Every row comes from one small tree of marks. Brackets hold a mark, then the marks that hang from it, in alphabetical order. Every link used is in the known rows. Which tree was each row made from?
Known rows:
[nogav [neved [kifomov gotod mopo] kofam]]: [ 10.5   6.7  19.6  28.5   4.3  15.4 -11.4 -18.4  -6.9 -45.0  41.6 -48.7
  -3.6  38.0 -14.4  13.3  31.9  -8.5 -16.2   6.2   6.8 -26.4 -10.8]
[nogav [neved kofam]]: [  8.1   8.9  11.8  18.4 -33.8  36.4  -9.2  23.1  -1.4  14.2  42.2 -24.0
 -19.8  17.0  -6.0  32.2  27.9 -24.4   8.1  18.7 -33.9  -8.2 -14.4]
[mopo [kifomov [gotod [legef fofofi]]] [kofam neved]]: [-10.6  -8.6  29.9  16.1 -23.7  -3.2 -12.4  -1.4 -49.8 -24.1  27.4 -32.2
   6.6  32.9  -6.7  -4.2  12.7  -1.1   1.7  14.0  -0.7 -14.7 -34.0]
[kifomov [gotod kofam] mopo]: [ 17.8  12.7  16.6  33.0  10.5  -9.8 -16.9 -22.2 -19.9 -13.2  35.5 -62.1
   5.9  14.0 -11.1  42.6  23.4  -4.3 -27.2   0.6 -14.3   3.4   6.3]
[legef fofofi]: [  7.0   4.5  17.8  15.1 -47.7  26.2  -7.6  58.0 -20.1  35.3  28.0 -41.9
  -5.8  -0.2  -2.8   1.7  12.9 -10.8 -10.6  11.9 -22.1  13.9   1.0]
[kifomov gotod [neved [kofam mopo] nogav]]: [ -3.3  24.1  14.7  18.3  -0.5 -26.0 -19.3  -8.9   8.8 -30.4  17.6  -9.4
   2.5  13.9   2.1  18.6   8.9  -4.1  26.5   8.5 -14.8  21.8  -3.1]
[neved kifomov [kofam mopo] nogav]: [  9.4  41.9   8.0  18.1 -22.5  39.7   0.1   7.3  14.4 -48.6  17.7 -10.0
  -4.5  14.6   2.5   0.9  11.5 -10.6  18.1   8.2  -2.9   2.5  11.7]
[kifomov [mopo kofam] neved]: [ 11.4   7.6  10.0  26.8  23.2  11.3  -9.9  13.1 -18.6 -23.1  16.8 -37.7
 -12.4 -12.8   0.6  22.1  12.3  -6.8   6.4  16.6 -22.7  -2.1 -19.4]
[mopo [kofam neved]]: [  4.4  20.6  16.4  15.7 -51.3  35.3  -3.8  28.5 -27.4  -3.4  22.1 -34.1
 -15.8   7.9   3.2  22.2  25.0 -18.0  33.8  10.9 -34.3  -6.5 -17.4]
[gotod [kofam [mopo kifomov] neved] [legef fofofi]]: [ -1.5 -10.5  16.1  29.5  -7.7   3.3  -6.0 -11.9 -35.0 -33.4  17.0  -8.1
 -12.2  37.5  -9.5  -4.1   2.9  -0.3   1.3   9.5 -12.3  15.3 -28.0]
[neved [kifomov [gotod legef] [mopo kofam]]]: [ 13.2  14.2  18.1  21.8  21.6  32.3  -4.9 -17.8 -18.9 -49.9  26.8 -44.6
   2.6  11.5  -8.9  -5.4  16.0  -3.8 -28.0  16.8  10.2 -26.9  -8.3]
[kofam mopo]: [ 10.3  24.1  10.0  18.2 -32.7  16.2  -6.0  37.3   2.9  17.5  14.6 -26.3
 -20.3   3.3   2.9  15.7   9.2 -11.6  15.1  21.2 -27.8  20.2   4.0]
[gotod [kofam [neved kifomov nogav]]]: [ 12.9  29.1  14.1  30.7 -52.2  21.3   4.1   3.7 -15.6 -46.9  18.1 -26.3
  -2.0  22.9   0.4   7.8  13.6 -10.5  19.3 -25.7 -15.1   4.2   8.1]
[gotod [kofam mopo [neved kifomov]] [legef fofofi]]: [  2.1  -4.3  16.6  24.9 -23.7  44.7   2.7 -10.3 -28.0 -40.0  14.0  -8.4
 -14.1  38.0 -13.1 -32.9   8.2  -3.8  -1.4   2.4 -12.6  11.4 -20.0]
[mopo [kifomov neved] kofam]: [  2.3   8.3  10.4  25.0  -0.8 -18.2 -10.8  24.3 -19.5  -9.2  18.0 -35.2
  -2.6   4.5   6.3  42.5  -3.5  -1.7  27.4  15.2 -28.9 -12.3 -25.8]
[kofam mopo [neved kifomov]]: [  6.2  21.3  14.2  22.3 -48.2  21.8   4.5  28.9 -10.1 -24.1   6.2 -25.4
 -22.9  28.4   1.6  -9.2  11.0  -5.5  32.8   2.9 -10.6  10.4  -6.5]
[nogav [neved kifomov]]: [ 12.2   9.6  14.8  23.8 -56.0  29.1   0.9  43.2  -0.9   0.5  25.4 -36.7
 -18.1  25.2  -2.3   3.5  13.4 -16.1   9.8   3.4 -22.6  -9.9  -5.4]
[kifomov [gotod legef] mopo [neved kofam nogav]]: [  9.4   7.4  11.4  26.4  55.4 -11.6 -14.7 -26.9  -4.0 -44.3  29.8 -11.4
   0.3  -7.5  -6.1   4.4  11.5  -4.2 -21.9   7.2  11.3  13.3  -5.8]
[kofam [neved [kifomov [gotod legef] mopo] nogav]]: [ 13.4  17.1  20.6  28.9  -0.3   4.5   1.3 -10.2 -17.5 -69.7  15.3 -25.1
  -4.9  15.0  -3.9 -31.9  15.2  -2.8 -15.4 -13.5  31.2   5.9   4.3]
[nogav [neved [kofam mopo]]]: [  3.5  12.3  10.8  18.4 -26.8  34.8 -10.0  11.0   8.7  -4.4  29.5 -11.7
 -27.2  26.0  -5.5  22.0  25.4 -21.4  21.1  27.5 -34.4   1.2 -16.3]
[mopo [kifomov [neved nogav]]]: [  7.3  14.8   8.7  29.7  -8.1 -44.7  -7.6  39.2  -4.1 -14.5  12.2 -22.3
  -1.7  -4.5  11.7  24.0 -12.4  -1.4  22.7  -6.0 -10.0  17.3  -0.4]
[gotod [kofam [mopo kifomov]] legef]: [ 11.4   9.4   4.8  30.5  17.9   0.1  -6.2 -16.0  -7.1 -18.1  20.9 -12.2
 -11.1  19.3  -4.3  30.6  -4.8  -4.6  -2.5  20.0 -21.4   7.8  -9.0]

Which tree is each row?
[  0.1  12.7  13.4  18.9  22.6 -14.1 -15.1 -22.5  -5.1 -19.4  33.1 -15.8
  -1.9  28.5  -6.7  27.5   7.1  -1.3  -3.2  30.7   2.4  -1.6 -12.8] -> [neved [kofam [mopo [kifomov [gotod legef]]]]]
[ -2.1  18.3  20.1  24.0 -16.3 -36.5  -8.0  -6.5 -10.7 -50.0   7.4  -5.1
  -7.5  27.9   4.2  -6.9   0.5  -1.1  21.1   1.6  11.5  19.2  -4.7] -> [kofam [mopo [kifomov [gotod legef]]] [neved nogav]]
[ -4.3   7.2  19.5  23.2  -2.3 -45.9 -19.6   6.4 -23.7 -11.2  22.6 -48.6
  11.5  18.5   3.5  44.9  -0.2   3.9  23.9  11.7 -20.8 -14.9 -25.0] -> [mopo [kifomov gotod neved] kofam]
[  3.9  -8.7  13.3  33.8  29.6 -53.2 -17.4 -23.7 -22.0  -4.8  29.9 -30.0
   8.2  21.9  -6.6  41.2  -9.9   5.1  -9.2   1.8 -18.1   5.9 -19.5] -> [mopo [kifomov [gotod kofam legef] neved]]
[  0.8   8.6  14.9  28.2  -2.9 -35.5 -20.2 -17.9  -7.3  -4.6  16.5 -32.1
  -0.3  25.6  -4.5  37.1   4.6   0.8  16.1   5.3 -38.6  22.3  -9.5] -> [kifomov [gotod [kofam mopo]] neved]
[  2.3  25.3  20.8  19.6 -33.4   5.1   1.2  -2.7  -3.7 -57.4   4.3  -5.3
  -8.4  29.3   0.5 -35.4   6.0  -4.0  17.5  -5.1  11.9  15.3   1.5] -> [kofam mopo [neved [kifomov [gotod legef]] nogav]]
[ 15.2   3.2  19.9  38.5  -3.9   3.6 -11.2 -29.2 -13.7 -46.4  33.6 -57.7
   0.1  43.5 -15.6  20.0  24.4  -5.8 -21.6  -8.9  -9.3 -18.4  -6.0] -> [nogav [neved [kifomov [gotod kofam] mopo]]]
[  5.7  16.4  16.0  29.1 -14.4 -36.7 -18.3  -8.9  -6.6 -11.0  22.7 -32.6
  13.0   8.6   0.4  33.8   3.5  -4.0   9.6 -15.9 -28.6  20.1   5.3] -> [kifomov [gotod kofam] [neved nogav]]
[  0.7  25.3  13.8  19.7  18.1 -15.7 -13.8 -25.6   5.0 -46.9  26.2  -2.7
   5.0  21.1  -0.8  15.9   3.6  -3.5   2.0  19.5  11.8   5.3   0.8] -> [neved [kofam [mopo [kifomov [gotod legef]]]] nogav]
[ -3.7  19.9  19.5  23.7  -9.7 -49.2 -19.2   3.7 -14.7 -39.4  15.7 -34.0
  17.8  12.0   9.0  32.5  -3.0   1.5  29.2  -0.2 -11.8  -8.3 -11.4] -> [mopo [kifomov gotod [neved nogav]] kofam]
[  8.2   7.5  21.5  29.7 -43.5   4.7 -11.2 -11.8  -9.1 -14.9  35.7 -49.6
   2.1  49.8 -11.6  27.2  19.2 -10.2  -1.1  -8.9 -28.6 -17.7  -5.3] -> [nogav [neved [kifomov [gotod kofam]]]]
[ 10.6  -6.2  12.7  20.7 -16.9  42.4  -6.6  11.7 -24.4  17.6  34.7 -23.9
  -3.9   3.9 -12.2   1.6   8.7 -13.0 -30.9  11.7 -28.9  12.8  -6.8] -> [gotod kofam [legef fofofi]]
[  4.5  30.3  25.1  21.7 -62.5  -7.4  -1.8  18.9 -14.4 -35.0  16.4 -37.4
   4.3  27.1   3.4  -8.3  15.0  -5.2  19.7 -22.1   5.2   5.5   9.9] -> [kofam [neved [kifomov gotod] nogav]]
[ -1.2   9.7  14.1  26.5  19.8 -60.3 -14.4  -2.9   2.8 -38.2   4.1  -2.7
  -0.6  12.9   5.7  -0.5 -16.9   5.7  15.3   7.8   3.9  23.8  -6.8] -> [kofam [mopo [kifomov [gotod legef] [neved nogav]]]]
[ 22.4  16.2   9.9  37.9  10.3  33.5   7.9 -26.1 -18.8 -80.2  17.0 -13.8
 -11.7  10.7  -6.8 -16.8  11.6  -8.2 -15.1 -18.3  10.1   4.7   2.4] -> [gotod [kofam [neved [kifomov mopo] nogav]] legef]
[  7.4  34.9  14.6  23.1 -54.9  18.2   5.6  26.7  -1.1 -51.0  -0.6 -11.3
 -17.2  21.9   7.3 -20.8   8.5  -7.8  38.3  -9.3  -1.2  17.2   7.5] -> [kofam mopo [neved kifomov nogav]]
[-10.2 -12.7  19.1  13.4  20.5  -2.6 -19.1 -10.6 -13.3  -3.3  25.7  -5.7
  -2.2  18.6 -12.2 -11.9   7.2   0.1  -7.6  26.8 -11.7  19.8 -28.1] -> [kifomov [gotod [legef fofofi]] [neved [kofam mopo]]]
[  8.2  20.7  12.4  29.7 -37.5  22.6   2.0  -6.4 -16.0 -38.0  12.0 -27.0
 -15.7  39.2  -4.6   9.8  13.8  -5.6  27.0  -5.2 -25.1   5.8  -8.8] -> [gotod [kofam mopo [neved kifomov]]]
[  7.1  20.1   6.8  20.4  -6.8   4.0  -9.2  21.4   2.4  -7.7  26.5 -10.9
  -4.6 -10.4   4.8  24.3   7.7 -12.7  18.7   2.6 -21.5  15.9  -1.6] -> [kifomov [neved kofam nogav]]
[  4.0  18.4  18.3  21.8 -25.1 -37.6 -15.5  27.7  -2.5   1.6  16.6 -31.0
   5.6  -1.3   6.4  15.2   2.4  -4.3  14.4  -8.1 -15.9  23.9   6.2] -> [kifomov gotod [neved nogav]]
[  7.4  25.2  17.5  26.7 -23.1  -0.2 -10.4 -19.7  -4.9 -25.7  21.1 -46.7
   6.7  41.7  -7.3  22.1  10.2   0.3   4.4   1.5 -20.1  -0.1   5.1] -> [neved [kifomov [gotod [kofam mopo]]]]
[ -4.2  -5.3  22.7  18.5  -4.1 -21.4 -15.1   8.1 -19.0  -5.5  19.8 -25.6
   2.9  27.3  -7.0 -10.7  -1.9   4.9 -15.7  23.8   6.0  11.4 -12.7] -> [kofam [mopo [kifomov [gotod [legef fofofi]]]]]
[  4.7  16.8   7.1  26.8  10.8 -27.4 -10.8  14.2  -3.2 -26.3  26.0 -15.2
   2.3   2.0   6.7  36.8  -1.6  -3.7  21.2   1.7  -7.2   6.0  -7.0] -> [mopo [kifomov [neved kofam nogav]]]
[ 17.4  30.7  19.1  28.4 -10.8  -4.9  -5.1   7.1  -3.9 -54.6  19.9 -51.9
   9.4   8.8  -0.7  -4.9  14.4  -1.0 -17.2 -12.0  22.5   0.1  23.1] -> [neved [kifomov gotod mopo] nogav]
